(in the rows, 128 means zero)
Known rows, with every step that occurs:
tamo, dofug, mibur, ferizo, tetez: 133	134	154	150	134	103	139	122	154	126	146	133	135	120	96	130	153	125	139	120	106	133	128	109	159	87	160	164	137	105
tamo, dofug, kati, todo, mibur: 149	125	136	104	134	130	128	126	122	137	116	142	141	123	133	121	139	138	165	146	129	105	101	147	124	120	106	105	112	132
dubu, tamo, dofug, tetez: 107	120	112	177	124	110	83	135	125	157	111	127	159	153	134	101	58	106	128	155	112	130	123	127	139	119	137	55	146	141
mibur, ferizo, kati, dofug, tetez, todo, tamo: 108	121	123	103	119	173	95	134	104	130	173	117	111	152	133	129	148	125	118	96	156	122	115	130	106	115	117	155	104	137
ferizo, tetez, todo: 112	127	122	97	135	126	122	134	113	148	132	135	112	82	106	115	147	122	122	116	137	98	103	106	117	123	163	155	103	141
dubu, tamo, dofug, tetez, todo, mibur, ferizo: 136	131	145	132	135	113	136	140	136	153	176	148	103	142	126	128	142	139	122	117	144	111	124	121	131	128	144	154	114	115
tetez, todo, kati, ferizo, tamo: 124	133	141	144	118	134	167	123	125	128	114	117	79	124	114	154	138	130	141	93	145	126	158	137	91	127	185	116	127	111
kati, ferizo, mibur: 139	133	144	117	126	92	153	123	152	99	114	133	102	102	143	148	129	156	150	127	123	130	156	136	121	155	87	168	127	101
tamo, dubu: 135	134	99	137	142	106	126	123	125	124	112	122	173	113	148	133	92	129	83	153	114	131	124	118	138	159	114	98	137	132
tamo, dofug, tetez, todo, mibur, ferizo: 147	132	145	120	140	114	131	130	134	151	186	153	105	136	114	142	151	150	127	121	134	98	123	115	133	127	132	154	111	118
dubu, tamo, dofug, kati, todo, mibur, ferizo, tetez: 130	127	160	141	133	123	140	140	140	138	155	130	137	142	94	107	152	122	147	112	144	133	115	117	141	82	184	160	114	96
kati, dofug, tetez, todo, mibur: 132	128	124	78	142	119	130	127	111	150	145	140	124	119	123	137	138	150	152	136	138	96	95	133	126	144	153	121	118	125
dofug, mibur: 140	132	124	127	132	94	153	112	152	105	81	142	140	93	156	145	127	120	144	138	95	125	122	136	140	145	100	110	145	149
tamo, dofug: 131	127	117	157	129	108	84	124	123	138	103	125	125	128	132	111	103	131	126	169	105	115	136	136	139	109	98	113	140	151
tetez, todo, mibur, ferizo: 153	131	144	93	145	103	159	134	141	124	166	150	90	115	126	152	169	154	119	108	143	98	132	116	124	144	132	190	102	125
dubu, tamo, dofug, tetez, todo, kati: 115	124	125	169	131	160	118	129	122	164	136	138	121	110	119	112	105	129	166	123	138	105	109	131	114	113	111	40	106	158
dubu, tamo, dofug: 114	126	115	176	122	103	91	138	126	138	86	119	122	138	151	87	88	113	117	164	121	136	138	144	135	114	118	113	144	146
tamo, dofug, mibur, ferizo, tetez, todo: 125	137	141	124	132	136	121	127	129	154	164	150	103	101	102	117	174	127	125	114	126	111	106	114	133	106	143	182	114	122
dubu, tamo, dofug, kati, todo: 122	119	118	150	119	164	89	136	116	131	86	150	147	136	141	91	112	101	118	142	130	133	113	158	113	121	85	108	116	150
dubu, tamo: 109	119	113	143	127	89	134	145	138	109	63	119	128	120	163	105	87	104	107	132	137	139	142	133	121	148	144	121	133	150
mibur, ferizo, tamo, dubu: 129	135	120	142	135	102	152	127	125	116	143	119	145	142	131	150	115	117	57	128	126	158	146	114	136	152	175	133	143	99
mibur, ferizo, tetez, todo: 121	128	134	101	138	130	127	136	125	142	159	146	102	98	98	125	165	128	104	100	142	102	117	103	120	121	161	190	100	128
todo, tamo, dofug, mibur, ferizo, tetez: 129	136	159	144	127	113	129	125	147	127	152	119	130	133	107	131	151	125	143	111	116	134	121	108	150	78	160	169	131	106
mibur, ferizo, kati, todo, tetez, dofug, tamo: 115	111	128	81	108	156	145	146	120	104	143	120	110	160	146	115	126	126	136	112	154	156	152	112	120	151	97	140	125	139
tetez, dofug: 131	121	107	95	125	122	115	129	114	118	117	115	115	119	139	128	128	130	92	167	127	133	138	130	142	165	112	125	148	157
dofug, tamo, dubu: 128	131	100	126	130	108	138	134	120	128	113	112	160	134	172	126	72	125	93	142	132	149	129	113	123	166	127	84	140	124
tetez, dofug, kati, ferizo: 152	132	123	145	118	158	135	114	138	128	115	112	131	143	122	160	131	132	123	129	125	132	150	152	111	154	121	113	147	125
dubu, tamo, dofug, mibur, ferizo, tetez, todo: 114	136	139	137	126	136	128	136	130	153	150	147	101	107	113	101	166	116	121	111	136	125	107	121	129	107	156	179	117	121
ferizo, kati: 119	110	109	132	132	109	149	123	134	94	118	113	130	108	139	110	144	117	152	125	125	123	152	123	130	117	91	101	122	152
mibur, ferizo, tamo: 123	121	138	130	126	90	156	131	133	97	124	128	95	142	120	156	135	111	80	105	131	146	166	117	125	133	191	168	135	114

Rows:
130	131	130	109	118	132	125	131	122	133	136	101	119	129	102	125	144	136	117	144	134	136	143	122	139	136	163	150	151	115 : kati, ferizo, tetez, dofug
145	139	145	113	135	131	145	122	126	173	154	122	118	111	101	129	165	149	182	122	138	92	97	130	116	104	172	129	114	106 : tamo, dofug, kati, ferizo, tetez, todo, mibur
133	119	120	138	123	166	84	127	113	129	98	153	151	128	128	107	121	111	121	145	119	120	112	152	116	120	75	108	113	152 : tamo, dofug, kati, todo
135	119	132	147	131	116	178	116	158	84	148	134	122	114	137	131	180	120	150	105	118	138	157	127	142	118	81	137	128	136 : dofug, mibur, ferizo, kati
114	137	134	95	117	150	110	138	114	147	131	103	104	120	129	129	139	132	132	92	155	102	110	116	90	110	157	172	103	128 : kati, ferizo, tetez, todo, tamo
115	127	126	174	115	116	95	123	119	158	131	120	138	168	109	134	78	114	133	141	108	129	143	128	130	112	168	71	156	109 : kati, ferizo, tamo, dofug, tetez
108	119	144	140	121	153	135	134	144	103	113	149	146	142	128	99	132	114	173	105	116	135	135	128	137	102	70	145	117	141 : dubu, tamo, dofug, mibur, ferizo, kati, todo, tetez
151	133	150	147	139	130	153	114	160	88	131	152	117	133	121	166	164	145	132	115	112	143	145	150	148	126	103	163	135	124 : todo, kati, dofug, mibur, ferizo
138	134	130	131	135	130	165	126	119	123	156	132	156	147	127	149	136	119	80	121	138	156	122	125	128	150	171	121	130	90 : dofug, kati, todo, mibur, ferizo, tamo, dubu
131	132	126	99	126	127	152	110	144	113	102	131	143	109	140	153	132	127	151	147	93	137	118	129	156	154	99	113	158	154 : todo, tetez, dofug, mibur
120	133	106	136	133	101	145	124	113	123	114	109	155	128	140	138	97	112	74	143	122	153	133	119	133	154	176	98	149	111 : ferizo, tamo, dubu
119	115	129	82	122	167	126	135	119	101	145	133	125	140	113	118	152	131	123	128	133	135	143	118	142	142	79	159	124	152 : mibur, ferizo, kati, todo, tetez, dofug
124	117	107	88	111	120	132	141	113	121	111	106	100	141	168	121	100	124	110	147	147	152	143	122	119	171	128	113	147	146 : tetez, dofug, tamo
115	119	133	90	133	136	114	134	130	105	77	149	156	121	120	131	92	128	149	115	112	104	125	111	124	130	91	143	107	158 : kati, todo, tetez
151	135	143	164	130	132	152	120	154	119	98	120	115	119	119	157	116	156	171	105	129	106	164	140	105	125	110	98	122	126 : todo, kati, ferizo
140	128	161	127	137	124	135	131	138	138	165	135	138	135	83	123	162	133	152	115	133	120	112	111	144	80	169	160	111	99 : tamo, dofug, kati, todo, mibur, ferizo, tetez
116	117	110	128	134	124	84	123	118	122	114	132	166	155	113	141	84	124	118	148	111	131	126	137	143	136	142	97	146	131 : kati, dofug, tetez
119	116	130	105	134	159	119	123	134	112	80	150	176	125	111	142	96	117	155	109	109	110	114	118	120	126	95	113	105	161 : dofug, kati, todo, tetez
151	136	145	161	132	107	134	117	159	113	137	153	116	132	135	145	150	132	119	132	99	131	145	134	150	120	91	161	141	127 : tamo, dofug, mibur, ferizo
130	131	96	110	122	126	133	135	108	134	133	104	150	138	169	122	88	127	80	160	139	162	128	119	131	182	122	86	152	125 : tetez, dofug, tamo, dubu
130	142	127	134	117	137	106	115	127	144	112	130	115	111	160	123	140	124	149	144	107	119	98	148	128	114	83	121	136	148 : tetez, todo, tamo, dofug, mibur
147	139	138	150	128	154	148	123	142	136	115	132	96	107	119	150	137	157	163	98	139	96	150	141	91	132	108	113	108	132 : tetez, todo, kati, ferizo
120	117	112	100	120	116	114	138	116	103	89	114	114	155	158	125	93	129	122	137	141	155	147	143	116	148	140	140	143	128 : kati, dofug, tamo
135	133	152	139	142	150	169	118	146	134	153	147	107	80	97	143	171	141	174	92	134	106	109	116	124	103	134	110	98	137 : dofug, mibur, ferizo, tetez, todo, kati
133	132	112	107	133	142	153	135	110	125	176	116	134	151	154	118	143	144	108	126	158	158	128	133	125	152	127	137	127	93 : tetez, todo, mibur, ferizo, kati, dofug, tamo, dubu
120	122	120	93	126	121	120	132	115	128	133	104	126	114	106	116	140	126	108	156	130	137	125	112	153	134	164	135	146	137 : ferizo, tetez, dofug
130	140	125	145	133	117	151	118	125	106	141	125	149	151	131	155	135	120	66	134	117	177	137	138	147	153	169	147	158	86 : kati, dofug, mibur, ferizo, tamo, dubu
121	129	126	130	113	146	54	138	103	135	108	121	117	145	148	96	108	129	123	152	131	117	117	142	116	98	76	139	120	149 : kati, todo, tamo, dofug
123	130	122	143	119	123	71	129	114	140	111	103	116	144	147	113	101	130	128	155	120	116	124	133	124	95	100	122	132	150 : todo, tamo, dofug
131	137	120	113	119	173	128	132	112	113	167	119	153	139	163	115	154	124	89	131	142	160	113	135	132	147	66	134	129	119 : tetez, dofug, mibur, ferizo, kati, todo, tamo, dubu
109	110	107	134	131	133	100	122	117	113	133	122	164	155	112	125	109	118	140	138	116	138	134	138	145	121	124	83	142	132 : ferizo, kati, dofug, tetez
133	139	143	125	131	128	151	131	127	174	145	117	115	117	114	115	155	138	179	118	149	107	99	134	113	105	183	129	116	104 : dubu, tamo, dofug, kati, ferizo, tetez, todo, mibur
143	133	143	151	123	121	138	111	150	120	127	130	118	119	130	149	132	148	160	135	115	136	139	149	122	133	77	134	133	100 : tamo, dofug, kati, ferizo, mibur
133	130	142	153	129	128	144	119	147	134	115	107	156	125	89	147	126	122	156	102	121	123	133	120	120	101	184	123	131	103 : dofug, kati, ferizo, tetez
130	131	106	135	133	140	133	129	114	120	122	108	159	147	152	130	86	141	115	143	138	162	129	136	127	151	126	79	140	113 : todo, kati, dofug, tamo, dubu
104	125	107	141	124	142	83	137	107	175	132	145	123	122	133	98	100	112	114	138	131	109	104	129	116	135	126	95	122	151 : dubu, tamo, dofug, tetez, todo
